What can hang from each mark:
bafe: banav panol tobof
tobof: vipog
vipog: banav panol tobof
panol: bafe livo
banav: bafe livo
livo: banav tobof

Known rows, with every way that one mark hangs from another:
[bafe [tobof vipog]]: [-1.487 -2.051  0.217  4.517 -1.152 -3.712 -2.141  0.090  1.536 -2.181
 -0.796  3.163 -0.983 -0.402 -1.637  1.354  4.136  3.154]
[vipog [panol [livo [banav bafe]]] tobof]: [ 1.828  2.194 -1.246 -3.942  1.368  0.461  4.431 -0.713 -0.688 -0.851
 -2.217  0.828  3.187  0.668  0.361  0.127 -2.762 -1.299]
[panol bafe [livo banav]]: [-1.232 -0.893  3.172 -2.658 -0.113  0.219 -2.203 -1.108  5.618 -0.006
  2.793 -3.347  2.030  6.852 -4.554 -2.809  0.025 -2.881]
[panol bafe [livo [tobof vipog]]]: [-1.682  0.310 -2.280  0.137 -1.454 -1.129 -4.637 -2.976  5.532  3.480
  3.333 -1.102  3.309  4.363 -3.304 -0.658 -2.245  0.244]
[bafe banav [panol livo] [tobof vipog]]: [-1.076  2.488 -2.870 -0.194  1.624  3.211 -0.270 -1.721 -3.613 -0.275
  1.052 -1.664 -0.789 -1.927  1.960 -2.777  4.581 -1.267]
[vipog banav panol]: [-0.910 -3.769 -0.733 -2.948 -0.592 -2.012  0.751  0.168 -1.755 -2.701
 -6.381 -2.247 -3.064 -0.380  0.379  2.567  0.640  1.793]
[livo [banav [bafe panol]] tobof]: [ 0.592  1.357 -0.524  3.453  2.189 -1.707  1.565  4.005  4.418  0.531
  4.247  3.218  1.175  2.621 -0.140  4.329 -4.353 -2.030]
[panol [bafe banav] [livo [tobof vipog]]]: [-0.440  1.323 -2.419 -1.300 -1.020  1.453 -2.748 -3.347  4.274  2.535
  4.198 -4.144  2.863  3.281 -1.209 -1.082 -2.037 -0.871]
[vipog [panol livo] tobof]: [ 1.241  0.000 -1.586 -4.774  1.403 -0.846  1.860 -1.266 -3.985 -0.680
 -5.140  2.019  1.419 -2.042 -0.154 -0.068 -0.053  2.007]
[banav [bafe [tobof vipog]] livo]: [ 1.211  1.647  3.747  8.021 -2.086  1.019 -0.444  1.285 -0.199  0.300
  4.146  4.115 -0.898 -3.123  1.399 -1.264  2.819  0.892]
[banav bafe livo]: [ 2.391 -0.799  7.513  5.583 -1.431  0.807 -1.324  2.845 -0.380 -0.552
  4.056  3.362 -2.384 -1.373  0.906  0.318  1.969  0.586]
[tobof [vipog banav [panol livo]]]: [-3.065 -3.157 -4.045 -3.100 -3.432 -1.724 -2.263 -4.353 -0.718 -0.497
 -5.094 -3.851  0.523  1.292  0.405  0.237  0.180  1.301]
[vipog [panol bafe livo]]: [ 0.391 -1.688  0.849 -2.810  0.126 -0.288 -2.180 -1.391  1.651 -0.774
 -2.157 -3.055  0.586  3.364 -2.773 -2.336  2.221 -0.336]
[tobof [vipog [banav bafe livo] panol]]: [-1.046 -1.514 -1.065  2.276 -4.365  0.513 -1.054 -2.375 -1.414 -0.060
 -1.544 -2.380 -0.511 -1.832  3.462  1.040  0.437  1.448]
[bafe [banav livo] panol tobof]: [ 1.830  2.554  2.733  2.662  3.242  3.964  2.287  3.131 -6.828 -0.429
  2.369  2.327 -3.495 -7.366  3.199 -3.407  5.159 -0.664]
[panol [livo banav]]: [-0.877 -2.841  3.467 -1.576 -0.188 -2.673 -0.919  0.839  3.033 -1.466
  0.526  1.433  1.449  4.808 -3.417 -0.910 -0.559 -1.892]
[banav [livo [tobof [vipog panol]]]]: [ 0.144 -2.664 -1.201  5.445 -2.477 -4.983 -2.373  0.624 -0.424  1.904
 -0.022  6.038  2.895 -3.797  0.784  0.634 -1.685  3.182]

Rows:
[-0.482  3.572 -2.009 -2.260  1.625  3.718  1.512  0.963 -1.130  2.572
  1.774 -1.459 -2.664  0.613  1.675  1.815 -4.041 -2.262] : [vipog [banav [bafe [panol [livo tobof]]]]]
[-1.977 -4.474 -1.569  1.771 -2.991 -3.312 -5.319 -3.573  3.592 -1.970
 -2.455 -3.718  1.439  2.978 -1.322  1.749  4.292  3.334] : [tobof [vipog [panol bafe]]]
[-0.246 -1.590  0.476 -3.261  0.149 -1.019 -0.652 -1.175  3.784 -1.167
 -1.404 -3.452  2.878  5.201 -3.348 -2.747  0.151 -2.368] : [vipog [panol bafe [livo banav]]]
[-0.344 -2.845 -0.210  2.211 -3.312 -0.094 -3.741 -3.505  0.232 -0.881
 -0.090 -4.314  1.685 -0.946  1.528 -1.160  4.136  1.986] : [tobof [vipog [panol [bafe [banav livo]]]]]
[ 1.455 -0.006  1.538  3.842  0.657 -3.460  2.036  4.095  6.714 -0.336
  3.956  4.050  1.817  3.758 -1.504  4.828 -5.717 -1.283] : [livo [banav bafe] tobof]
[ 0.051  1.940 -0.249 -1.234  0.150  3.004  2.720 -0.048 -3.135  0.994
 -2.301 -2.561 -2.060 -4.415  0.479 -4.447  0.981 -0.428] : [vipog [banav livo] [panol [bafe tobof]]]
[ 0.546 -0.883 -1.557 -0.308 -0.642 -1.760  2.358  1.691 -3.402  1.786
 -3.169  2.632 -0.596 -5.006  1.700  0.217 -4.398  1.173] : [vipog [banav [livo tobof]] panol]
[ 0.095  0.794 -1.960 -1.369 -0.500  0.843  1.318 -0.048 -1.029  3.030
 -1.117 -1.564 -0.093 -3.265  0.707 -1.497 -3.848  0.231] : [vipog [banav [livo tobof]] [panol bafe]]
[ 2.746  1.151  1.844  0.815  1.372  2.441  2.214  0.831 -1.948 -1.277
 -0.369 -1.744 -0.979 -3.676  0.675 -4.030  3.846 -0.272] : [vipog [panol [bafe [banav livo] tobof]]]
[-0.725  5.532 -2.447 -5.913  2.172  6.705  3.254 -1.697 -5.373  1.865
 -0.224 -3.103 -2.836 -2.166  3.376  1.434 -1.798 -0.700] : [vipog [banav [bafe [panol livo]]] tobof]
[ 1.197  0.706  3.986  3.578  1.054 -1.156  3.125  3.845  4.536 -3.087
  2.434  2.444 -0.678  2.882 -1.672  1.633  0.247 -1.829] : [livo [banav [bafe tobof]]]
[ 0.936  1.582  0.624  0.718  4.098  2.491  2.004  2.646 -4.073 -2.643
  0.353  0.015 -4.178 -3.601  1.687 -0.063  5.447 -0.149] : [bafe banav panol tobof]
[ 0.577  0.139 -1.994 -5.240  1.449 -1.734  3.445 -1.171 -1.673 -0.885
 -4.372  1.728  3.499 -0.246 -0.772 -0.603 -2.206 -0.034] : [vipog [panol [livo banav]] tobof]
[-0.509  0.525 -1.293 -0.507  2.689 -1.020 -1.825  1.706 -1.197  2.039
  1.206  3.443 -0.282  0.305 -0.978  0.441 -1.036 -0.369] : [bafe [panol [livo tobof]]]
[ 1.474 -1.588 -1.470 -1.083  0.923 -4.006  0.346  1.456  0.417  0.279
 -2.973  3.905  1.763  0.726 -1.873  0.399 -2.714  0.384] : [vipog [panol [livo tobof]]]
[-1.848 -1.349  1.078 -1.729  1.705 -0.705 -1.626  0.705 -0.018 -0.670
  0.860  0.444  0.304  3.057 -1.543 -1.056  1.380 -2.202] : [bafe [panol [livo banav]]]
[-1.917 -1.124  1.395  3.278 -4.682  1.179 -2.581 -2.071 -0.214  0.652
  1.844 -1.729 -1.536 -0.905  2.541  1.440  0.509  1.542] : [tobof [vipog [banav bafe livo]]]
[ 1.152  2.722  0.307  1.342  2.337  1.769 -0.446  2.225  0.485  1.749
  3.738  2.086 -0.990  1.665  0.463  1.688 -1.505 -1.771] : [banav [bafe [panol [livo tobof]]]]
[ 0.147  2.674 -0.084 -3.329  0.343  3.462  3.385 -0.738 -2.401 -0.339
 -0.990 -1.789 -3.504 -1.873  2.349  4.450 -1.864  1.846] : [vipog [banav bafe] tobof]
